What can hang from each mark
Q_632: Q_39 Q_963
Q_690: Q_39 Q_196 Q_408 Q_804
Q_39: Q_632 Q_690
Q_408: Q_650 Q_690
Q_889: Q_479
Q_376: Q_912
Q_45: Q_376
Q_650: Q_45 Q_408
Q_196: Q_479

Each row was made from one small tree. The marks that hang from a mark follow it in brackets, in the order of their numbers. Every link used is in the known rows. Write each row's tree.
Known rows
Q_39[Q_632 Q_690[Q_196 Q_408[Q_650[Q_45]]]]: [ -6.6 -10.0   4.9 -11.6  -7.0  -7.0  -5.8  -3.7 -16.1   1.7   6.6 -41.2
  14.0  17.8 -11.4  14.5  -4.4 -19.0   1.4  18.0  16.9   0.6 -18.7  25.7
  11.7]
Q_632[Q_963]: [-24.6   4.2  -9.0   5.2  27.7   1.9 -16.7  -0.1 -13.5   2.0 -17.9  59.7
  16.5  42.4  22.6  17.8   7.9  -0.4   6.7   4.9 -13.9 -22.9   9.0 -17.8
 -28.3]
Q_408[Q_650[Q_45[Q_376[Q_912]]] Q_690[Q_196]]: [ 21.3 -30.2 -11.5  17.4  -1.2   5.6  -1.5   6.1   1.0   9.4  29.9 -36.8
 -30.7 -43.1  13.7   5.0 -21.5 -18.7 -89.4 -51.8  -4.5  -3.2 -36.6  10.0
  60.1]
Q_650[Q_45 Q_408[Q_690]]: [ 20.7 -30.0 -28.1 -17.1   0.3 -19.8   5.4  -8.7   3.5  14.4   6.7  -5.9
 -27.8 -23.6  35.9  18.9  -9.0  26.4 -29.4 -21.0  -6.8  17.1 -19.6   3.1
  11.4]
Q_196[Q_479]: [-27.5  -2.0 -10.3  16.6  -0.2 -14.2  -0.1  10.0 -18.3  23.9 -24.6  58.0
   0.5   3.7  32.9   9.4  -0.9  15.7   0.3 -56.5 -14.0 -16.4  22.5 -28.4
 -31.6]
Q_690[Q_39 Q_196[Q_479] Q_408[Q_650]]: [  0.5  13.8  17.9   9.7  -2.7  10.1  -0.7   0.2  -1.1   6.4   4.0 -39.4
  -7.7  -9.9 -23.6 -26.3 -22.4  19.1 -17.0 -19.0  17.2  -8.4  10.7   9.8
  -2.7]
Q_650[Q_45 Q_408]: [  5.2 -17.1 -15.7 -21.7   4.6 -20.5   0.0  -5.6  -9.9  18.2   0.6  19.1
 -16.7 -14.0  32.8  24.5  -7.4  22.1  -7.0 -31.4   5.0   3.8  -7.7   9.6
  -4.8]
Q_632[Q_39 Q_963]: [-45.9   8.1   4.4  16.0  19.2  -0.8 -21.7   8.8  -9.3 -16.4 -30.9  49.7
  27.5  59.1  24.8  33.5   7.3 -15.7  25.3  28.4  -5.8 -31.7   8.9 -10.6
 -22.0]
Q_632[Q_39[Q_690[Q_196[Q_479] Q_408]] Q_963]: [-52.7  13.5  17.3  25.7  -2.8  -0.8 -14.6  23.1 -20.1 -23.4 -29.1   1.2
  28.0  40.4   1.7  24.3  10.3 -28.5  31.5  30.0  12.9 -18.3  12.1   8.1
 -16.6]
Q_45[Q_376[Q_912]]: [ -9.9 -18.7   3.2  11.3   8.9   8.2   8.1   9.4   6.6  12.2  10.0  65.9
  -1.2 -17.3  18.6  12.8  13.1 -34.1 -41.3 -64.4  -7.5 -15.3   3.1 -15.7
   7.3]
Q_376[Q_912]: [ -4.7 -19.0  -7.6   6.3  21.8   6.8   1.6   9.5  -7.6  21.5  -0.4  69.8
  10.3  -4.0  15.7   8.2  14.3 -10.4 -13.3 -49.9 -12.5  -0.2   4.8 -24.2
   1.9]
Q_650[Q_45[Q_376] Q_408]: [ -0.2 -20.5  -5.4 -15.5  -3.7 -18.1   6.2  -3.2   3.9  10.6   9.6  17.0
 -25.0 -27.9  34.3  28.8  -7.8  -0.4 -32.8 -47.0   8.5  -7.0  -8.4  15.2
   4.2]
Q_650[Q_408[Q_690]]: [ 23.9 -16.1 -31.4 -10.5  10.2   1.3   3.5 -26.2  10.1  11.4   5.5  21.1
 -24.4  -6.4  38.8   5.9  12.5  28.7 -18.7 -10.8 -16.5  27.0 -10.3 -21.5
  -1.7]
Q_889[Q_479]: [-13.4  -2.9 -25.5 -12.6   5.7 -28.7   5.4   5.8 -18.2  16.0 -21.2  60.1
  15.8   2.5  40.1  24.6   9.8  11.4   2.6 -25.7  -9.8 -12.1  29.3 -20.5
 -32.3]
Q_39[Q_632[Q_963] Q_690[Q_196 Q_804]]: [-23.7  12.6  11.3  18.1   3.4   8.8 -13.9  -8.9   0.6 -18.6 -17.2   8.4
  27.4  37.0 -25.4  11.0  12.0 -31.9  46.2  50.3 -10.6 -17.6   6.0  -2.1
  -8.1]
Q_690[Q_39 Q_408[Q_650[Q_45]] Q_804]: [ 25.4  -2.3  24.7 -43.5  -6.3 -12.0  12.4  23.5  16.6  -1.7  27.3 -68.7
   0.8 -22.0 -33.8 -27.2 -19.2  20.1  -4.0  29.8  11.1   8.5  -3.0  29.7
  19.8]
Q_650[Q_45]: [ -5.6 -14.2 -16.8 -16.2   0.8 -22.2  -1.2  10.3 -27.9  22.6  -5.5  38.6
   2.6   3.3  19.6  17.9 -11.5   5.3  -3.2 -38.9   1.4 -12.7  -6.6   1.5
 -10.9]
Q_690[Q_408]: [  3.4   8.7  -6.1 -24.6  11.9  -4.6   0.2   6.3 -21.2  15.1   4.0  24.0
  17.2  14.5  16.2  -7.5  13.6   9.1   0.0  -7.5  14.9  12.5   2.4  -1.3
 -21.2]
Q_650[Q_45[Q_376] Q_408[Q_690]]: [ 15.9 -32.9 -17.6 -10.9  -8.1 -17.2  10.9  -5.3  17.2   7.2  16.3  -8.3
 -35.9 -37.8  37.3  23.2 -10.1   4.5 -55.1 -36.4  -3.3   5.5 -20.9   8.7
  20.9]
Q_408[Q_690[Q_39 Q_196[Q_479]]]: [  9.2  -5.7 -19.1  28.2  -9.2  11.3   6.6 -17.7   9.0   7.3 -10.7  11.5
 -19.1  -5.4 -10.0 -17.8 -14.1  16.9 -13.2 -25.7 -20.0  -5.4   3.9 -28.5
  -6.7]
Q_690[Q_39[Q_632] Q_196[Q_479] Q_408]: [-18.1  19.3  24.1  24.2   0.1   5.1  -1.9 -13.3  12.8   0.9 -20.1 -12.4
  16.3  16.5 -30.0 -14.2 -20.9   8.6  15.1   2.5  14.8 -24.2  23.5   2.5
 -25.6]
Q_690[Q_39 Q_196 Q_804]: [ 19.5  29.6   7.5   7.3  -4.3  24.3   3.5 -15.4   6.0  -5.2   0.6  17.7
   0.5  -4.2 -50.7 -38.6  -5.3   1.8  38.4   5.5  -1.5  -6.6  13.3  -9.7
  -9.3]
Q_690[Q_804]: [  9.2  14.5  -4.7 -12.0   4.7  -0.5   2.2   6.1  -9.3   8.1   0.7  40.3
   9.6  -1.2   2.7 -14.9  12.9   4.8  23.3  -4.6  -9.9   5.6   8.9 -16.5
 -12.1]
Q_690[Q_39[Q_632] Q_408[Q_650] Q_804]: [ 15.1   3.5  31.3 -30.7   6.1  -3.0   5.6   1.4  38.1  -9.7  16.5 -58.8
  14.6   7.9 -33.6 -22.7 -11.5  16.1   8.9  60.1   1.0   0.5   3.7  15.0
  10.5]

Write each row's tree
[  5.4  37.0  30.7  13.7 -11.4   9.3   7.6  11.1   7.6  -5.0  -2.7 -30.0
   7.7 -24.3 -49.4 -47.4 -11.4  12.2  25.5   2.6  17.2  -1.8  28.0   7.4
 -11.7]	Q_690[Q_39 Q_196[Q_479] Q_408 Q_804]
[-16.7  -1.0  -1.0 -10.6 -18.6  -6.7   5.7  15.2 -12.6 -10.7 -11.2  27.7
  16.4  22.3  -0.9  12.6  22.2 -21.3  49.2  19.6  -4.8   6.6   2.5  -8.1
  -6.7]	Q_632[Q_39[Q_690[Q_804]]]
[ 16.7 -11.9  -3.1  -3.0  13.4   3.3   2.6 -27.6  50.8 -13.3  -1.1 -12.6
 -13.8   5.3   3.9   1.9   0.2  26.0   2.5  47.6 -27.4   7.3   1.9 -14.3
   3.0]	Q_650[Q_408[Q_690[Q_39[Q_632[Q_963]] Q_804]]]
[  5.2 -10.3   6.1 -30.8   2.1 -16.3   0.3  22.1 -14.1  12.9  25.3 -29.7
  -1.3 -12.6  21.0   5.6  -9.7  -1.0 -48.7 -21.8  21.5   0.7 -16.7  27.7
  15.9]	Q_690[Q_408[Q_650[Q_45[Q_376]]]]
[ 17.9   6.3  -6.4  26.7 -13.4  11.2  10.2  -7.1  18.9  -1.5  -4.2  -8.3
 -15.5 -22.5 -26.2 -33.8 -11.2  15.3   0.1  -6.6 -21.1   2.4   8.7 -23.2
   3.6]	Q_408[Q_690[Q_39 Q_196[Q_479] Q_804]]
[ 17.5 -29.9  -7.2  15.9  -1.6   0.1   7.7  -3.4  17.0   6.3  20.2 -10.7
 -34.9 -57.0  20.9  16.8 -10.6 -14.2 -65.8 -56.3   3.3   4.8 -21.0  12.5
  41.5]	Q_650[Q_45[Q_376[Q_912]] Q_408[Q_690[Q_196]]]
[ 18.4 -17.7 -15.0   5.1  -8.7  -4.4   5.5 -13.7   8.0   5.0  15.5 -12.8
 -37.3 -41.6  24.9  15.0 -13.3  -2.8 -52.9 -42.2   6.1   2.9 -22.3  13.6
  24.2]	Q_650[Q_45[Q_376] Q_408[Q_690[Q_196]]]
[-26.1 -18.1  10.4 -16.9  11.7 -10.3 -10.4   3.2   3.2  -9.6  -2.5 -26.6
  25.9  49.1   5.5  29.3   8.8 -14.6   4.1  56.8  -3.9  -7.6  -6.8  11.7
  -2.0]	Q_39[Q_632[Q_963] Q_690[Q_408[Q_650]]]
[ 17.8  -7.0 -18.2  15.0  -0.9  10.5   6.4 -31.9  21.8   5.0  -3.5   3.2
 -33.5 -16.7  10.3  -6.7  -5.1  31.0 -13.0 -19.1 -14.4  12.0   2.6 -20.3
  -4.1]	Q_650[Q_408[Q_690[Q_39 Q_196[Q_479]]]]
[-43.7   8.9   3.0  21.7   1.3   9.1 -17.5   5.6 -20.7 -23.2 -27.1  31.8
  22.1  53.3  -0.1  30.1  13.8 -34.8  40.1  31.8   1.1 -21.8   3.5  -2.6
 -15.0]	Q_632[Q_39[Q_690[Q_196]] Q_963]
[ -0.4  37.5  38.9  10.2  14.1  17.6  -9.4  -9.0  27.6 -24.7  -5.8 -35.2
  31.1  22.5 -57.8 -29.3 -11.4  -5.4  36.9  69.5  14.3 -18.0  17.5  16.4
  -8.3]	Q_690[Q_39[Q_632[Q_963]] Q_196 Q_408 Q_804]
[ 29.2  14.8 -20.7  14.8   0.1  16.2  -0.1 -10.5  -5.5   2.2   6.1   8.2
  -6.5 -13.8  -5.4 -28.6   6.2   1.2  -4.6  -3.5 -12.4  17.2 -10.0 -19.8
  10.7]	Q_408[Q_690[Q_196 Q_804]]
[ 30.4  -6.2 -23.3   1.5   4.7  17.4   5.0 -40.3  19.9   3.1   5.2   7.0
 -30.4  -8.3   4.8  -8.9   0.9  26.9  -9.5  -5.0 -11.1  18.6  -6.8 -17.6
  -0.7]	Q_650[Q_408[Q_690[Q_39 Q_196]]]
[  9.5  12.3  -9.6  -4.2 -16.6  11.3   6.0  -0.2 -26.1   1.8   4.0  22.3
   3.1  -3.7 -24.2 -15.9  21.7 -18.6  38.8  -4.6  -1.8  16.3   0.4  -7.6
  -5.3]	Q_39[Q_690[Q_196 Q_804]]
[-46.9  -5.7   0.5   5.2   2.0  -3.7 -11.4  13.6 -12.6 -20.6 -26.8  37.3
  24.9  57.4  12.2  38.3  17.4 -27.1  37.6  37.5  -8.9 -19.2   5.0  -7.0
 -18.3]	Q_632[Q_39[Q_690] Q_963]
[-36.9  18.6  13.3  20.1  -2.3   8.9 -15.2  13.6 -13.8 -30.3 -21.9  15.7
  25.1  39.4 -12.4  17.1  15.7 -36.3  50.5  46.7  -0.4 -16.2   7.1   1.2
  -6.3]	Q_632[Q_39[Q_690[Q_196 Q_804]] Q_963]
[  3.4  11.9  10.8  -3.5 -20.7  -0.4   6.0  22.7 -23.4   1.7  13.1 -43.5
   0.1 -25.4 -18.3 -21.3  10.3  -6.9   8.7  -4.7  12.4  21.7   2.2  13.1
  10.6]	Q_39[Q_690[Q_196[Q_479] Q_408[Q_650] Q_804]]
[-21.1  -4.9  -1.2 -19.1 -14.2  -8.9   4.8  16.0 -20.2  -6.5  -8.8  17.2
  20.5  31.9   7.5  18.1  21.6 -18.5  33.7  17.6  11.6  11.4  -1.2   1.8
 -13.4]	Q_632[Q_39[Q_690[Q_408]]]
[ 14.1  -1.9 -24.3  19.7   4.8   7.2  -1.0 -25.9   3.7  10.6  -3.8  11.8
 -28.8 -18.7  31.7  -0.3   3.0  25.9 -20.6 -31.0 -10.4  17.4  -1.9 -20.6
  -2.1]	Q_650[Q_408[Q_690[Q_196[Q_479]]]]
[-16.6  -0.2  19.8 -13.6  20.0  -1.9  -3.2  -8.9  28.8  -9.5 -12.6  -2.3
  28.8  49.8 -19.4   4.2  -9.1   8.2  17.2  55.5   1.3 -23.0  14.0   3.2
 -27.0]	Q_690[Q_39[Q_632[Q_963]] Q_408]
[-11.0  -7.5  12.4 -26.5 -21.4 -19.4   5.0  34.7 -15.0 -12.0   6.7 -35.4
  14.1   4.6  -2.0  12.7   7.6 -17.5  22.8  29.2  14.0  13.4 -11.1  24.0
  16.8]	Q_632[Q_39[Q_690[Q_408[Q_650[Q_45]] Q_804]]]
[ 19.6   6.4  15.0 -36.2   2.2 -17.4   0.1  32.4 -11.5   6.2  27.1 -53.3
   7.8 -25.1   0.2 -17.4  -5.5  10.8 -15.3  11.8  18.0  17.4 -10.6  29.7
  23.3]	Q_690[Q_408[Q_650[Q_45]] Q_804]
[ 27.9 -21.7 -25.5 -14.8   4.8   4.7  11.8 -31.6  28.6   6.1   5.3  12.1
 -29.4  -3.7  17.0  -0.2   4.0  34.7 -11.4   1.1 -21.2  21.0  -5.3 -21.5
  -4.1]	Q_650[Q_408[Q_690[Q_39]]]
[ 19.0  13.3   3.9 -20.9 -13.5   8.3   4.0  11.9 -24.2  -1.6  24.1 -38.3
   3.0 -14.1 -25.4 -24.4  17.0 -13.2  12.2  13.1  15.8  29.9  -9.5  16.6
  15.5]	Q_39[Q_690[Q_196 Q_408[Q_650] Q_804]]
[-22.5   1.0  12.6   3.6  11.5   5.8 -18.1  -7.4  -6.6 -13.2  -2.9 -32.2
  24.1  44.1  -9.6  18.3   4.9 -23.4   6.6  49.3   8.0 -11.0  -8.9  16.9
   1.7]	Q_39[Q_632[Q_963] Q_690[Q_196 Q_408[Q_650]]]
[ 13.9  20.1   2.6 -16.7 -15.1   7.9   7.9  10.6 -26.1  -1.9  12.5 -10.3
  12.7  -8.4 -30.2 -25.3  23.6 -16.4  33.5  11.4  16.8  28.4   0.1  10.0
  -2.6]	Q_39[Q_690[Q_196 Q_408 Q_804]]
[ 38.0   3.1 -13.2   0.1   1.0  17.3   7.4 -31.7  27.3  -3.5   9.9  -9.4
 -27.9 -21.6  -8.0 -22.3   2.8  25.5   0.6  10.2 -12.9  24.3  -3.6 -13.4
   8.0]	Q_650[Q_408[Q_690[Q_39 Q_196 Q_804]]]
[ 24.9  38.5  22.3  -8.2  -2.8  20.8   5.5  -2.4   5.6  -8.1  11.6 -24.1
  12.1  -9.7 -57.6 -50.8  -2.8   4.6  30.9  25.2  21.4   9.0  12.6  12.1
  -6.3]	Q_690[Q_39 Q_196 Q_408 Q_804]
[ -5.9  22.9   8.9  16.6   4.9   4.3 -11.7   9.0 -29.6  14.6   4.3 -25.2
  -0.5 -12.5  10.8 -16.3  -9.0   9.4 -28.3 -37.1  23.6   0.1   2.6  10.0
   0.8]	Q_690[Q_196[Q_479] Q_408[Q_650]]
[ 20.3 -22.4 -13.9   1.0  -2.3  -6.5   2.5 -29.8  24.6   2.8   0.8 -24.5
 -26.2 -13.3   1.6  12.7 -25.8  22.2 -16.2  -0.5  -4.0   0.0 -16.4   7.9
  12.7]	Q_650[Q_45 Q_408[Q_690[Q_39[Q_632] Q_196]]]
[-11.5  -5.7  -5.9  42.8   4.1   9.3  -5.3 -23.0  26.8  -5.6 -24.5   2.9
  -3.8  20.6 -10.2  -0.2 -20.2   8.7  -8.7   9.9 -26.2 -27.1   7.6 -25.2
  -9.0]	Q_408[Q_690[Q_39[Q_632[Q_963]] Q_196[Q_479]]]
[-49.0  17.4  18.0  34.0  -7.8   1.6 -13.7  22.7 -12.2 -27.9 -30.5  12.2
  23.3  30.9  -7.7  19.1  10.4 -31.9  47.0  32.3  -3.6 -23.1  17.0  -1.6
 -10.5]	Q_632[Q_39[Q_690[Q_196[Q_479] Q_804]] Q_963]
[ 14.3 -44.7  -8.9   0.1  -1.2 -13.2  14.1   4.1  25.1   8.8  20.8  -5.2
 -33.6 -53.2  32.9  25.7  -7.3  -6.5 -67.5 -50.5  -5.3   7.0 -19.4   8.3
  38.2]	Q_650[Q_45[Q_376[Q_912]] Q_408[Q_690]]
[ 16.0   4.5  21.4 -33.0  -3.6 -16.1   4.3  35.1  -2.9   2.0  33.1 -55.9
   2.9 -34.1   0.4 -14.9  -6.3  -3.2 -31.4   1.7  20.0   9.0 -11.3  33.9
  28.5]	Q_690[Q_408[Q_650[Q_45[Q_376]]] Q_804]
[ -6.6  37.3   6.8  35.2  -4.5   8.0  -6.6   6.6 -20.0   7.6 -13.7  26.4
   3.3 -21.1  -8.4 -25.1  -1.2   0.4  21.9 -35.7   0.0  -9.3  21.2 -14.2
 -11.8]	Q_690[Q_196[Q_479] Q_804]
